What can hang from each mark:
fifu: sinud
botal: fifu vokaz
luri: vokaz
nibim: luri nalil
vokaz: botal luri nalil
sinud: fifu
nalil: nibim vokaz

Known rows, with every way that one mark hangs from another:
botal[fifu[sinud] vokaz[luri nalil]]: [-44, 6, -20, -6, 0, 5, -13, 11, 35, -13, 44, 0, 54, 28, -40, 19, -47, 26, -23, -4, -34, 8, 23, 16, 10, -30, 31, -2, 14, 31, -34, 12, -17, 9, 22, -20, -9, 0, 24, -5, 33, 20, 25, 6, -9, 9, -18, 20, -5, 21, 6, -2, 5, -10, -41]
botal[vokaz[luri nalil]]: [-15, 9, -12, -11, -16, -2, -26, 26, 12, -15, 29, -5, 43, 22, -30, 2, -30, 17, -32, -2, -24, -9, 18, 10, 8, -33, 34, -16, 13, 44, -10, -27, -20, 7, 12, -6, -12, -3, 0, -18, 18, 7, 32, 0, -20, 20, -7, 15, 1, 14, -6, -11, 20, -20, -30]
sinud[fifu]: [-8, -28, -10, -6, 7, -15, -6, 10, -10, -10, 12, -3, 13, 13, 0, -3, -12, 20, 10, 7, -28, -5, 10, -8, 20, -10, 11, -19, -1, 20, 6, -5, 6, 2, 17, 10, -20, 20, -9, 12, 6, -6, 10, 16, 21, -7, 15, 20, 22, 18, 13, -19, -2, -2, -24]
botal[fifu[sinud] vokaz[nalil[nibim]]]: [-39, -6, -23, 3, 11, 12, -11, 22, 34, -21, 41, -6, 37, 38, -55, 8, -50, 30, -23, 5, -36, 16, 0, 24, 12, -19, 15, 10, 9, 25, -33, -14, -25, 28, 32, -25, -1, -12, 23, 10, 14, 13, 8, 8, 7, 2, -27, 30, 23, 25, 19, 11, 5, -9, -31]
nalil[nibim vokaz[luri]]: [3, -6, -27, 0, -17, 0, -30, 20, 11, -7, -3, 2, 8, 22, -9, -12, -35, 42, 5, 18, -7, 1, 17, 7, -2, -23, 5, 2, -3, 34, 17, -20, -31, 28, 16, -14, -6, -38, 0, -10, 17, 17, 10, 21, 9, -12, -16, -13, 25, -29, -7, 41, 7, 8, -33]
nibim[luri[vokaz[botal nalil]]]: [38, 23, -15, 2, 32, -32, -41, 27, 41, -41, -17, -21, 5, 14, 4, 33, -35, 18, -38, -26, -13, 16, 15, -7, 27, -14, 25, -12, 16, 9, 9, -11, 13, -5, 23, 7, -46, -8, 6, 10, 14, 0, 58, 24, -41, -19, 35, 22, 21, -3, 5, -14, 1, -38, -44]
vokaz[botal[fifu] nalil[nibim[luri]]]: [24, 10, -27, 8, 21, -11, -22, 21, 55, -26, -2, -18, 25, 4, -31, 38, -50, 40, -26, 1, -27, 28, 38, -1, 32, -10, 8, 0, 17, 27, 0, -14, -8, -4, 15, 5, -33, -18, 32, 5, 18, 18, 43, 26, 18, -25, 14, 4, 45, -14, 24, 22, 9, -18, -44]
fifu[sinud]: [-21, -22, -10, 0, 21, 5, -5, -6, 10, -1, 23, 20, -4, 15, 3, -11, -27, 13, 3, 16, -13, 12, 6, 10, 7, 3, 21, -15, 0, -6, -27, 3, 4, 9, 20, -1, -6, 4, 15, 20, 25, 12, 15, 23, 4, 2, 1, 21, 32, 14, 4, -16, -18, -7, -13]
botal[fifu[sinud] vokaz[luri nalil[nibim]]]: [-44, 2, -20, 7, 3, 17, -14, 4, 38, -16, 36, 2, 60, 41, -49, 9, -45, 37, -20, 14, -42, 16, 25, 22, 6, -35, 23, 14, 12, 42, -28, -6, -36, 20, 24, -38, -3, -15, 30, -2, 31, 23, 14, 4, -5, 4, -39, 16, 5, 12, -2, 22, 8, -14, -42]
vokaz[luri]: [-11, 5, -3, -3, -13, -4, -14, 7, 3, 4, 16, 8, 22, 11, 7, 1, -15, 23, 0, 14, -13, -3, 30, 5, 10, -35, 17, -24, -2, 18, 2, -5, 6, -2, 17, -6, -15, -7, 2, -9, 12, 18, 20, 20, -4, 2, 5, -5, 13, -4, -4, -4, 17, -1, -25]
luri[vokaz[botal[fifu] nalil[nibim]]]: [1, 22, -23, 6, 7, -7, -35, 40, 44, -57, -8, -37, 27, 26, -32, 41, -48, 32, -36, -21, -26, 8, 13, 7, 23, -20, -10, 10, -10, 7, -6, -8, 1, 12, 8, -10, -30, -22, 5, 1, 1, 15, 26, 16, -31, -33, -8, 8, 26, -18, 9, 1, 9, -27, -50]
luri[vokaz]: [2, 9, -9, -5, 13, -20, -28, 17, 8, -15, -2, -6, 4, 27, 3, -3, -13, 12, -6, -4, -11, -5, -9, 10, 11, -22, 2, -14, -2, -1, 2, -6, 22, 8, 29, -5, -21, 1, -4, 4, -11, -11, 15, 26, -20, -5, 8, 19, 14, 14, -2, -23, 8, -10, -25]
nibim[luri[vokaz[botal[fifu[sinud]] nalil]]]: [14, 10, -12, 3, 41, -14, -23, 6, 62, -50, 4, -17, 16, 14, -19, 43, -51, 27, -34, -27, -27, 28, 17, -3, 25, -15, 21, -2, 18, 2, -20, 15, 12, -8, 29, -7, -43, 3, 19, 20, 26, 12, 54, 16, -24, -20, 23, 26, 29, 11, 12, -8, -4, -48, -50]
nibim[luri[vokaz] nalil]: [1, 31, -10, -24, 30, -45, -28, 30, 34, -20, -5, -10, -14, 39, 23, -9, -42, 21, -21, -17, -25, -6, -10, 14, 18, -20, 16, -8, 11, -8, 24, -11, 27, 11, 50, 3, -49, 21, 8, 22, -7, -16, 38, 28, -25, 6, 13, 26, 14, 25, -4, 4, 5, -19, -38]
botal[fifu[sinud] vokaz[nalil]]: [-44, -13, -18, -10, 5, 10, -13, 11, 27, -10, 49, -15, 36, 28, -42, 6, -46, 14, -21, 3, -31, 14, -1, 12, 12, -14, 16, -6, 16, 14, -37, -3, -9, 20, 32, -14, -2, 11, 17, 12, 17, 18, 21, 6, 1, 12, -19, 27, 10, 38, 18, -14, -5, -10, -24]
vokaz[botal luri]: [10, 8, -3, 4, -9, 3, -16, 7, 25, -7, 6, 3, 32, -2, 4, 26, -15, 19, -8, 13, -2, 2, 47, 4, 27, -21, 17, -15, -4, 18, -5, -6, -15, -11, -5, 15, -27, -18, -3, -21, 32, 25, 37, 17, -1, -26, 22, -19, 27, -23, -13, -8, -7, -18, -18]
nibim[luri nalil]: [-3, 8, -4, -18, 13, -31, -19, 25, 20, 4, 8, -2, -10, 30, 13, -12, -40, 20, -12, 4, -22, -6, 6, 10, 17, -1, 16, -23, 22, 2, 17, -12, 19, 13, 36, 5, -38, 19, 23, 21, 6, -4, 26, 29, 8, 9, 13, 18, 20, 15, 8, 10, -1, -8, -32]

Rows:
[31, -15, -38, 15, 26, 2, -20, 5, 56, -13, 10, -8, 5, 18, -18, 24, -60, 57, 6, 3, -8, 46, 28, -2, 14, -3, -3, 11, 21, 11, -3, 9, -24, 11, 33, -7, -22, -43, 24, 3, 33, 24, 30, 29, 28, -44, 18, -11, 63, -8, 5, 42, -20, -12, -34]
nalil[nibim[luri] vokaz[botal[fifu[sinud]]]]
[23, 0, -23, 5, -14, 12, -37, 27, 26, -31, -9, -4, 13, 14, 1, 14, -37, 45, -4, 16, 1, 7, 39, -2, 13, -15, -4, 1, -1, 34, 14, -25, -40, 16, -10, 4, -17, -51, 0, -21, 29, 32, 28, 14, 1, -35, 2, -29, 34, -50, -9, 24, -6, -2, -30]
nalil[nibim vokaz[botal luri]]
[-6, 13, -11, -1, -17, 6, -24, 23, 21, -27, -1, -9, 29, 2, -11, 29, -30, 20, -31, -4, -9, 6, 42, 6, 21, -16, 31, -9, 1, 34, -10, -19, -8, -3, -22, 12, -23, -13, 9, -8, 32, 33, 45, 9, -26, -12, 12, -12, 15, -25, 0, -16, 0, -34, -44]
vokaz[botal luri nalil]
[18, 15, -16, 18, 52, -11, -24, -4, 60, -39, 0, -2, 12, 30, -5, 41, -35, 54, -1, -5, -18, 40, 27, 11, 19, -19, 4, 11, 3, -6, -11, 10, 2, -13, 41, -13, -37, -19, 16, 7, 20, 10, 28, 26, -1, -47, 15, 14, 43, -4, -3, 15, -8, -27, -39]
nalil[nibim[luri[vokaz[botal[fifu[sinud]]]]]]
[8, 23, -14, 15, -8, 15, -25, 26, 29, -42, -11, 0, 34, 12, -23, 27, -38, 29, -34, 3, -14, 8, 46, 10, 20, -12, 24, -2, -10, 41, -3, -30, -31, 1, -18, -2, -16, -26, 18, -5, 36, 38, 28, 13, -18, -25, -5, -9, 30, -36, 3, 6, 7, -29, -47]
vokaz[botal luri nalil[nibim]]
[-4, 25, -6, -10, 40, -23, -23, 12, 68, -35, 8, -11, 1, 29, 5, 34, -61, 32, -17, -11, -30, 15, 14, 5, 29, -17, 10, -1, 15, -21, -2, 18, 14, 4, 36, 2, -56, 16, 12, 26, 27, 9, 50, 21, -20, -32, 22, 20, 21, 14, -12, 2, -19, -35, -46]
nibim[luri[vokaz[botal[fifu[sinud]]]] nalil]
[22, 13, -14, -13, 28, -33, -34, 22, 31, -28, -10, -8, -1, 22, 1, 14, -32, 17, -30, -34, -20, 4, -3, 10, 11, -21, 25, -12, 18, 7, 14, -14, 23, 7, 42, -9, -31, 6, 16, 22, 1, -13, 31, 25, -38, 8, 19, 30, 13, 16, 11, -4, 22, -25, -46]
nibim[luri[vokaz[nalil]]]
[46, 23, -16, 16, 31, -20, -31, 6, 59, -28, -9, -16, 16, 19, -7, 35, -23, 49, -4, -1, -22, 26, 17, 7, 31, -22, -6, 3, -3, -7, 6, -3, 5, -10, 43, -7, -39, -26, 6, -11, 1, 1, 33, 29, 2, -44, 17, 1, 38, -7, 6, 21, 9, -13, -37]
nalil[nibim[luri[vokaz[botal[fifu]]]]]
[19, 34, -8, -16, 34, -43, -29, 29, 53, -33, 2, -30, 5, 30, -2, 36, -51, 29, -24, -15, -28, 3, 13, 1, 30, -21, 5, -9, 7, -10, 10, 2, 21, 3, 39, 13, -61, 13, 5, 10, 0, -1, 51, 26, -14, -28, 30, 5, 22, 5, -3, 6, -5, -24, -41]
nibim[luri[vokaz[botal[fifu]]] nalil]
[-9, 18, -14, -24, -22, -3, -38, 44, 26, -20, 6, -18, 11, 12, 19, 19, -57, 35, -26, -4, -2, -6, 29, -1, 23, -13, 10, -3, 3, 26, 24, -14, -26, 27, -12, 25, -37, -18, 1, 0, 37, 32, 41, 19, -16, -21, 10, -28, 22, -29, -22, 15, -25, -15, -43]
nibim[nalil[vokaz[botal luri]]]
[-22, 11, -18, 18, 7, 27, -16, 13, 54, -49, 10, 5, 47, 19, -32, 34, -54, 38, -27, 3, -30, 24, 55, 7, 15, -17, 24, 8, -2, 29, -33, -2, -20, 5, -8, -18, -20, -22, 33, 7, 50, 45, 29, 11, -10, -30, -14, -10, 23, -24, 2, 13, -4, -30, -52]
vokaz[botal[fifu[sinud]] luri nalil[nibim]]
[-35, 5, -12, 5, 2, 16, -15, 11, 46, -31, 22, 0, 47, 1, -23, 44, -55, 25, -32, -5, -19, 18, 50, 2, 20, -19, 26, -5, 8, 26, -33, 20, -17, 2, -5, -7, -20, -4, 30, 1, 46, 47, 47, 10, -19, -16, -2, -4, 19, -16, -3, -6, -7, -35, -46]
vokaz[botal[fifu[sinud]] luri nalil]
[7, 11, -19, 9, 2, 10, -25, 35, 22, -38, -3, -9, 13, 12, -15, 18, -43, 22, -40, 3, -17, 17, 27, 9, 20, 0, 10, -5, -3, 31, -7, -32, -12, 12, -13, 6, -21, -28, 12, 6, 19, 23, 23, 17, -3, -21, 4, 5, 35, -23, 8, -9, -2, -23, -36]
vokaz[botal nalil[nibim]]
[22, 9, -22, 1, 13, -12, -26, 28, 22, -14, 5, -9, 22, 36, -26, -6, -32, 30, -31, 3, -30, 14, 7, 17, 12, -8, 24, 0, 28, 38, 9, -38, -21, 4, 29, -11, -13, -14, 13, 3, 9, -18, 20, 12, 9, 8, 1, 38, 20, 17, 14, 15, 21, -9, -29]
botal[vokaz[nalil[nibim[luri]]]]
[10, 17, -18, -4, 9, -12, -34, 44, 23, -50, -8, -24, 8, 8, -1, 27, -30, 5, -44, -17, -10, 4, 7, 3, 21, -12, 15, -7, -3, 13, -3, -14, 13, 1, 2, 20, -36, -7, -1, 15, 11, 5, 40, 13, -44, -15, 18, 24, 17, -9, -4, -28, -1, -36, -38]
luri[vokaz[botal nalil]]
[-5, 7, -21, -2, -7, 0, -24, 36, 3, -16, 15, -7, 25, 34, -37, -3, -37, 21, -34, 8, -28, 9, -7, 26, 12, -9, 8, 1, 12, 35, -6, -43, -24, 14, 19, -11, -6, -20, 5, -1, 5, 0, 4, 11, -3, 10, -17, 29, 13, 12, 15, -3, 9, -1, -28]
botal[vokaz[nalil[nibim]]]
[-6, 18, -19, 19, -18, 8, -21, 25, 44, -29, 2, -20, 50, 13, -33, 40, -46, 39, -26, 7, -29, 11, 47, 8, 24, -23, 14, 9, -6, 40, -7, -12, -21, 1, -4, -10, -19, -24, 18, -6, 27, 39, 30, 5, -4, -26, -11, -20, 20, -35, 8, 12, 14, -20, -52]
vokaz[botal[fifu] luri nalil[nibim]]
[6, -5, -23, 1, -21, -2, -25, 22, 39, 0, 14, -29, 35, -1, -4, 32, -48, 39, 2, 8, -4, 4, 36, -8, 27, -19, -5, -4, 5, 30, 4, 13, -22, -2, 5, 10, -19, -28, -10, -29, 25, 32, 37, 17, 5, -22, 17, -40, 29, -32, -6, 20, -6, -8, -32]
nalil[vokaz[botal[fifu] luri]]
[-10, -12, -29, 16, -3, 17, -26, 7, 47, -23, 18, 1, 33, 19, -23, 24, -51, 56, -3, 8, -13, 18, 39, 6, 14, -21, 0, 23, 3, 22, -12, 5, -40, 21, 8, -15, -14, -43, 16, -8, 42, 45, 27, 25, 12, -42, -13, -25, 37, -32, -14, 37, -16, -6, -39]
nalil[nibim vokaz[botal[fifu[sinud]] luri]]
[3, -19, -20, 2, -9, -5, -13, 27, 28, 2, 10, -39, 17, -6, -15, 25, -48, 31, 2, 4, 1, 5, 15, -9, 26, -7, -16, -10, 7, 15, 1, 16, -15, 6, 9, 21, -15, -27, -8, -7, 7, 22, 26, 28, 15, -26, 20, -24, 38, -17, 9, 7, -14, -1, -21]
nalil[vokaz[botal[fifu]]]
[-41, 6, -16, -16, -3, 0, -22, 28, 50, -17, 33, -19, 28, 21, -4, 24, -66, 43, -23, -10, -21, 0, 26, 0, 18, -19, 7, -4, 5, 16, -9, 20, -27, 34, 1, 5, -33, -12, 15, 11, 50, 44, 43, 24, -8, -30, 0, -24, 22, -18, -16, 18, -32, -13, -40]
nibim[nalil[vokaz[botal[fifu[sinud]] luri]]]
[44, 17, -9, 0, 35, -33, -31, 12, 39, -27, -17, -6, -5, 18, 25, 28, -19, 25, -7, -9, -4, 20, 17, 2, 23, -9, 10, -9, 12, -8, 8, 0, 14, -21, 24, 16, -40, -10, -10, -4, 9, -8, 44, 28, -13, -34, 44, 15, 36, -9, -6, -9, -4, -24, -28]
nibim[luri[vokaz[botal]]]
[-18, -4, -4, 9, 11, 9, -2, -7, 42, -5, 28, 3, 43, 7, -14, 36, -36, 35, 5, 14, -18, 18, 50, 4, 28, -27, 12, -9, -1, 10, -35, 25, -12, -12, 3, -6, -18, -11, 6, -14, 45, 44, 40, 15, 8, -31, 5, -13, 24, -14, -9, -4, -9, -21, -32]
vokaz[botal[fifu[sinud]] luri]
[-18, 10, -16, 6, -8, 8, -21, 20, 14, -24, -2, 1, 31, 28, -20, -3, -29, 29, -28, 4, -20, 1, 27, 18, 6, -22, 26, -4, 1, 44, 2, -26, -8, 14, 2, -20, -4, -23, 21, 2, 22, 25, 12, 13, -11, 4, -25, 5, 15, -16, 4, 17, 27, -15, -47]
vokaz[luri nalil[nibim]]
[21, 0, -21, 6, 19, -13, -29, 17, 24, -22, -5, 1, 5, 26, -19, -1, -37, 30, -24, -6, -21, 17, 22, 16, 16, -1, 21, -13, 17, 24, 11, -23, 0, 6, 28, -12, -21, -22, 25, 23, 7, -1, 18, 26, 2, 9, -6, 16, 33, 2, 20, 15, 23, -16, -40]
vokaz[nalil[nibim[luri]]]
[55, 24, -15, 10, 35, -26, -35, 16, 45, -39, -26, 0, -3, 28, 10, 21, -18, 39, -6, -2, -11, 25, 24, 9, 22, -18, 4, 1, 2, 0, 19, -22, 4, -8, 30, 4, -38, -25, -5, -3, 14, -7, 29, 24, -3, -40, 29, 18, 44, -9, -2, 10, -3, -21, -38]
nalil[nibim[luri[vokaz[botal]]]]
[10, 1, -31, 2, -18, 6, -26, 23, 30, -11, -6, -20, 34, 11, -15, 29, -48, 53, -2, 9, -9, 6, 39, 0, 25, -28, -4, 10, -3, 32, 14, -3, -35, 12, 3, -6, -13, -51, 0, -25, 19, 32, 25, 18, 13, -40, -8, -39, 38, -40, 1, 36, -2, 0, -39]
nalil[nibim vokaz[botal[fifu] luri]]
[-21, 20, -19, 13, 31, 1, -26, 28, 57, -67, 4, -17, 29, 28, -28, 37, -49, 32, -38, -17, -21, 29, 17, 12, 14, -20, 4, 11, -7, 4, -27, -2, -6, 17, 7, -18, -25, -28, 16, 21, 20, 26, 30, 18, -28, -39, -17, 17, 22, -1, 3, -1, -15, -34, -48]
luri[vokaz[botal[fifu[sinud]] nalil[nibim]]]
